Each row comes from the steps of one walk. Every step used is in the known rows, and no mark comes twice. Write the walk behind each row, first mark first.
Known rows
Y, Z, J, H: [ 25 -14 -47  27   9  28  30  -3  51 -30 -28 -20   2 -49   3  39 -23  -6
   5 -39 -19   5   5  16 -18]
E, Z, J, H, N: [  4  22  -7  22  13  38   5  14  30 -44 -27  -8   0  -5 -32  30 -32  26
  14  -5   5  26  34  30  47]
D, G, Z, E: [ 29  22 -19 -37 -20  -2  -4  -8 -19 -56 -28 -29 -14  31  24  27 -12  -4
   5  47 -28  21  40  -6  14]
J, H, N, Y, Q: [ 42 -10 -20  95  41  16  -1   3  49 -79 -11 -15 -11 -13 -50  -1  -1   3
  15   3 -11 -25   1  28 -34]
S, B, N: [ -4  30  12  37  36   1  32  -3 -23  -7  17   2   1  -8 -36  15 -27 -26
   3 -17 -13  -2  16  -7  38]
G, Z, J, H: [ 10   2 -21  -8   1  13  -6   7  47 -64 -37  -5  11   1  -8  12 -35  26
   9 -31 -21  27  43  25  47]
Y, Z: [  4 -15 -25  22   9   8  18   0  27  15   0 -28  -1 -34  20  19   2 -32
  11 -24 -25   0 -27   6 -15]
J, H, N, Z, E: [ 33  -2 -38  51  23   9   4 -20  10 -59 -22   5 -26  18 -24  20  -8  -4
  -2  20 -21  -4  24  21 -24]
N, Z, D, G: [  1  30 -29  -2 -14 -45  -2 -27 -21 -13  -4   5 -42  16  31  22  15 -10
  -3  18 -22   9  10 -25   8]
G, Z, E, H, N: [ 18 -15  10 -26 -10  17  -7 -30  10 -27 -14  -6  -5  29  24  15 -19  35
   9  44 -41  43  27  23  22]
Z, D, J, H, N, Y, Q: [ 50  15  -8  55   2  -5 -14 -29  19 -13   2 -24 -36 -46 -21  18 -12  49
  32  48 -37   8 -22   0  -2]
J, H, N: [ 43  -7 -14  63  32  16  10  -4  26 -50  -9   7  -9   6 -46  23 -18  24
   0   8   3 -32  -1  19 -14]
E, H, N: [ 34 -21  19  28   3  18  14 -30  14   1  12  34 -10  24   2  32  -3  60
 -19  47   2 -16 -20  12 -13]
B, N: [-14  13  -1  47  22  11  30 -32  -5 -13 -20  12 -20 -14 -26 -21 -14 -46
  -8  -7 -16 -14 -45  -4  11]
Z, E, H, J: [ 49 -45  10 -22 -34  23   2 -41 -20  11  -5   1 -31  18  29   4  -2  47
   6  67  -6  37  23 -12 -35]
S, J, H, N: [ 46  26  -6  75  47  -5  14   4  10 -11  10 -28  -8   3 -39  45  -7   2
  19 -11  24 -49  18  -6  11]
H, N, Y, Q: [  8  13  10  87  34  10  -9  -8  30 -49  -4  -6  -2 -15 -50   7  13   7
  -4  19 -18  11 -20  39  -6]
S, B, N, Y, Z: [ -8   8  -8  48  52  10  32 -19   8 -20  21 -24   4 -18 -26   5 -27 -72
  18 -36 -15   5  14   7  11]
Z, E, H, N: [ 35 -20   5 -15 -13  31  12 -48 -16  -9  -8  12 -18  17  17  28 -12  41
  -8  76 -19  34  17   9 -35]
Z, E: [  9  -6  -8 -39 -16  14   1 -26 -28 -10 -17 -17  -9  -2  16   3  -8  -3
   6  41 -22  46  32  -2 -24]
N, Z, E, H, J: [ 13 -21 -20  -9 -28  -4  -7 -39 -16   6 -14   9 -45  36  47  -5  19  -3
  -4  38 -23  35  28  -5 -24]
G, Z, E, H: [ 11 -23   0 -52 -21  11 -11 -21   9 -21 -15 -16  -6  24  47  -3 -15  18
  19  33 -42  45  37   9  11]
D, J, H: [ 49  10 -32  15  -6  22 -12  -9  11   4 -13 -19 -21 -12   0   8 -23  10
  18  30 -16 -27  -4  -1 -10]
J, H, N, Y, Z: [ 40 -29 -33  74  45  26  12 -20  56 -65  -3 -17  -6  -6 -38  16 -14 -24
  13 -10   2 -26   2  32 -41]
B, N, Z: [-33  25 -23  54  22  -5  23 -37  -5 -16 -26  19 -33   4  -8 -29   2 -78
 -15 -19 -29 -11 -37  -2  15]

Write each row's walk
[ 23  29 -13 -16 -11 -12  -4   9  -2 -50 -17 -20  -8  31  14  24  -8   0
   0  21 -15  -9  20  -7  30]  D, G, Z
[ 34  12 -18  36  13  32  17 -13  32 -63 -36  23   4 -13 -49  47 -35  54
 -23  -2   7  13  27  29  10]  Z, J, H, N
[-28  21 -30  29  12   5  23 -54 -25 -22 -36   8 -42   3   4 -28  -4 -82
 -10   9 -44  17 -16  -3  -1]  B, N, Z, E
[ -3  15 -54  15  -1  -1   1 -10  24 -44 -38  17 -17   6   7  11  -9 -15
 -17 -29 -14  17  39  14   2]  N, Z, J, H
[ 29  13   7   8   0  -8 -19 -24  23 -13  -2 -14 -17  -6  -9  28 -31  57
  30  27 -44  15  -7  13  63]  G, Z, D, J, H, N
[ 30 -33  -4  33  12  37  21 -52  51 -24   1  20   0   2   5  39 -12  31
 -15  24   3  12  -7  33 -29]  E, H, N, Y, Z, J
[-35  34 -28  45  15   7  29 -44   1 -30 -45  31 -28  -7 -16 -10 -16 -58
 -30 -26 -27  13 -19   7  28]  B, N, Z, J
[ 43  -3 -23  46   8   7  15 -32  28  21   5 -28 -29 -54   0  55 -17  23
  24  19 -43  -1 -44   3  -2]  Y, Z, D, J, H, N
[ 40  26 -33  -9 -10   6   4   8  20 -85 -41 -12  -4  19   0  40 -29  20
  -5  10 -11   1  44   0  30]  D, G, Z, J, H
[ 46  36 -23  14   1  10   6  -1  21 -92 -41  -1  -7  23 -24  60 -32  38
 -16  22 -12   0  35  15  38]  D, G, Z, J, H, N
[-20  48 -11  37  28  -3  29 -13 -19 -20  -2  17  -8  -3 -28  23 -26 -35
 -14 -33 -24  22  32   3  52]  S, B, N, Z, J
[ 45   2  -6  23   4   2 -10 -54  14  -5   8 -11 -30 -22 -18  24 -23  41
  27  47 -12  10 -10   2  -1]  Z, D, J, H, N, Y
[ 43  26 -35  51   5  18 -13 -21  10  -6 -16  -3 -31   4 -17  29 -17   8
   1  39 -25 -22 -10  19   5]  D, J, H, N, Z
[ 46  15  -8 -19 -16  10   4 -23 -12 -56 -22  -9 -18  43  19  45 -15  29
  -6  74 -29  14  29   2  10]  D, G, Z, E, H, N
[ 11 -15  -8  43  30  30   8 -51  27 -35  -5 -18  -1  -6 -25  31  -8 -27
   2  21 -13  31  -5  43 -26]  H, N, Y, Z, E
[ 40 -22 -20  63  42  23   2 -21  42 -71  -5  -3  -4  11 -46   5 -16  -7
   8   3  14 -23  13  30 -34]  J, H, N, Y
[ 18 -10   0  34   1   5   8 -33  14   0   5  41 -22  37  15  27   9  32
 -23  37  -8 -11 -12  15 -10]  E, H, N, Z
[ 31  -6 -37  52  18  34  32 -10  54 -35 -28 -10   2 -45 -20  58 -25  11
  -8 -28 -21   7  -6  29  -9]  Y, Z, J, H, N
[-28  22 -13  46  17 -23  24 -54 -13  -6 -17  21 -43 -10  -4 -20  -2 -54
  -4 -10 -35   2 -41 -15  22]  B, N, Z, D
[ 44 -29 -24  68  43  12  12 -32  53 -57   2 -15 -14 -17 -34  22 -17  -1
  24  -3  -4 -15  -2  22 -34]  J, H, N, Y, Z, D
[ 28 -65 -20   6   1  30   4 -55  36 -12   3 -38 -17  -8  32 -10   1 -36
  27  14  -4  35  13  14 -61]  N, Y, Z, E, H, J
[  7 -12  -5  62  37  24   9 -37  41 -30   4 -10   4  -7 -34  29  -5 -28
  -3   2  -4   8 -21  44 -14]  H, N, Y, Z
[ 30  19   0 -15 -17 -31  10 -23 -26 -12   7  -2 -27  -5  10  37  -4  41
   5  41  -5   4   0 -36   5]  Z, D, G
